Each row was made from one path, in order. Every step used is in the known rows, and no mark comes twice. Write each row's path.
In the rows, 128 means zero.
Known rows:
dedufom > gisam: [131 170 125 146  99 121 132 117 142 100 173 131 142 132 107 147 161 129
 141 136 119 112  92 180 176]
gisam > narol > gefed: [151 159 119 157  87 122 118 103 159 106 178 120 132 158 111 154 156 150
 116 139 121 116  94 164 182]
gefed > dedufom: [139 170 124 138 102 123 140 114 141 106 185 131 143 143 111 161 150 149
 138 127 120 114  95 176 184]
ralif > mufa > dedufom: [143 169 123 147  98 115 120  90 140  98 174 130 143 161 121 152 142 141
 145 141 127  98  89 185 182]
gisam > narol > gefed > dedufom: [161 170 116 155  97 119 113 109 145 106 190 114 137 176 113 161 143 156
 133 127 126 103  96 172 194]
kufu > mume: [122 163 135 127  85 119 159 119 146 109 169 139 133 106 107 148 166 133
 104 138 107 121  82 179 166]
peleva > mume: [127 159 137 125 106 139 159 110 172 106 175 145 138 113 110 159 173 145
 124 138 118 148  86 164 171]
ralif > gisam > narol: [146 159 124 145  81 116 129 100 157 100 183 114 140 146 112 162 147 132
 133 120 128 114  81 187 187]
zapo > kufu > mume: [123 164 135 124  68 119 171 117 141 107 177 144 130 115 109 146 174 140
 114 128 104 123  64 186 172]
mufa > dedufom > zapo > kufu > mume: [132 167 128 133  82 116 140 113 135  92 171 133 132 144 128 157 164 120
 111 138 127  95  64 190 168]
mufa > narol: [134 159 121 132 102 126 127 102 157 106 169 128 141 137 107 157 160 134
 130 138 115 121  97 176 169]
gefed > dedufom > zapo > ralif > gisam: [162 170 112 147 108 123 121 103 141  97 193 116 150 159 133 167 124 133
 149 130 145  88  91 197 204]
gisam > narol > gefed > dedufom > zapo: [167 167 112 157 103 118  98 111 147  95 186 108 132 179 123 165 142 148
 131 139 141  85  98 174 190]
zapo > narol > gefed > dedufom: [173 180 116 145 108 116 127 106 141 117 188 128 145 167 119 151 137 163
 138 123 126 103  98 180 197]
ralif > gisam > narol > gefed > dedufom > zapo: [178 162 108 162  96 113  96 106 148  89 193  99 138 184 129 164 127 142
 145 126 152  76  92 189 201]
mufa > dedufom: [134 163 124 144 101 125 126 100 147 103 170 132 145 150 119 159 153 131
 123 136 122 114  92 172 172]
gefed > dedufom > zapo > kufu > mume: [138 172 127 125  84 115 152 124 128  96 186 132 129 136 120 158 160 138
 128 129 125  94  68 194 180]
mufa > narol > gefed > dedufom: [159 166 112 147 111 121 108 108 148 107 182 117 143 173 112 156 139 153
 146 132 122  99 106 177 186]
ralif > gefed > dedufom: [147 174 116 155  99 132 130 114 143 112 187 126 146 159 115 164 142 157
 138 116 118  96 103 177 190]
zapo > ralif > gisam > narol: [154 168 118 147  89 121 132  91 152 107 188 117 147 156 116 166 138 129
 132 126 127 113  80 190 198]
narol > gefed > dedufom: [154 164 117 154 102 123 124 113 145 106 187 127 141 159 117 152 143 160
 136 131 123 104 103 170 189]
narol > gefed: [144 152 120 153  92 127 128 109 159 106 175 133 137 141 116 144 156 155
 119 142 119 117  99 163 178]
gefed > dedufom > zapo > kufu: [145 167 120 137  90 124 135 111 142  94 188 130 136 153 124 163 158 147
 145 128 133  98  78 185 186]

Which path is each row?
[152 175 113 142 115 129 124 107 140 102 185 126 145 154 126 167 140 138
 135 143 136  98  97 182 193] | gefed > dedufom > zapo > ralif
[175 191 113 153 115 108 117 115 127 111 189 121 149 173 115 145 136 149
 157 122 128  89  99 190 200] | zapo > narol > gefed > dedufom > gisam
[149 187 120 148 103 111 117 117 126 100 188 110 141 166 102 164 147 130
 154 119 126  97  89 189 192] | gefed > dedufom > gisam > narol
[160 159 112 152 100 117 106  93 153 103 174 122 138 165 115 141 141 156
 152 149 122  97 101 181 185] | ralif > mufa > narol > gefed
[159 160 112 154 108 123 108 115 149  95 182 120 137 160 127 155 143 153
 135 143 139  89 103 172 186] | narol > gefed > dedufom > zapo
[161 154 117 160  80 117 116 100 161 100 185 110 138 164 117 152 140 143
 131 126 131 104  89 180 192] | ralif > gisam > narol > gefed
[178 181 103 154 118 118 104  89 133 111 190 117 148 193 120 152 118 160
 170 142 125  84 103 191 208] | zapo > ralif > mufa > narol > gefed > dedufom
[168 168 114 155  85 118 111 107 144  93 194 114 130 189 126 164 151 155
 141 130 141  86  79 181 195] | gisam > narol > gefed > dedufom > zapo > kufu
[154 171 118 163  95 115 107 112 144  99 178 113 134 165 106 147 154 136
 136 137 124 101  93 174 186] | dedufom > gisam > narol > gefed
[174 160 106 164  95 121 101  93 158  96 186 107 140 174 133 159 130 133
 127 143 146  90  89 185 201] | dedufom > zapo > ralif > gisam > narol > gefed
[162 182 118 132 114 115 126 109 142 106 182 125 144 152 126 165 143 143
 137 130 139  97  91 189 189] | gefed > dedufom > zapo > narol
[135 175 122 151 108 117 118 110 134  96 171 125 148 157 114 152 152 118
 142 134 125 100  92 182 175] | mufa > dedufom > gisam
[157 165 111 152 107 123 111  92 147  93 178 118 154 167 139 165 127 114
 133 140 147  87  87 192 192] | mufa > dedufom > zapo > ralif > gisam
[159 161 114 152  89 123 121 112 145  94 190 126 135 172 129 155 151 160
 143 133 136  89  85 179 192] | narol > gefed > dedufom > zapo > kufu
[179 175 107 164  98 117 113  96 141 108 201 106 148 192 121 164 117 148
 148 119 135  92  91 191 216] | zapo > ralif > gisam > narol > gefed > dedufom
[144 165 119 139 107 124 123 115 143  95 181 123 139 143 122 165 149 141
 134 137 135  98  96 179 180] | gefed > dedufom > zapo
[169 177 109 150 104 118 111  98 140  97 196 104 147 176 128 176 124 127
 146 126 148  85  85 199 207] | gefed > dedufom > zapo > ralif > gisam > narol
[153 189 114 156 114 114 113  91 119 100 179 125 152 178 120 149 130 124
 164 144 129  84  88 198 198] | zapo > ralif > mufa > dedufom > gisam
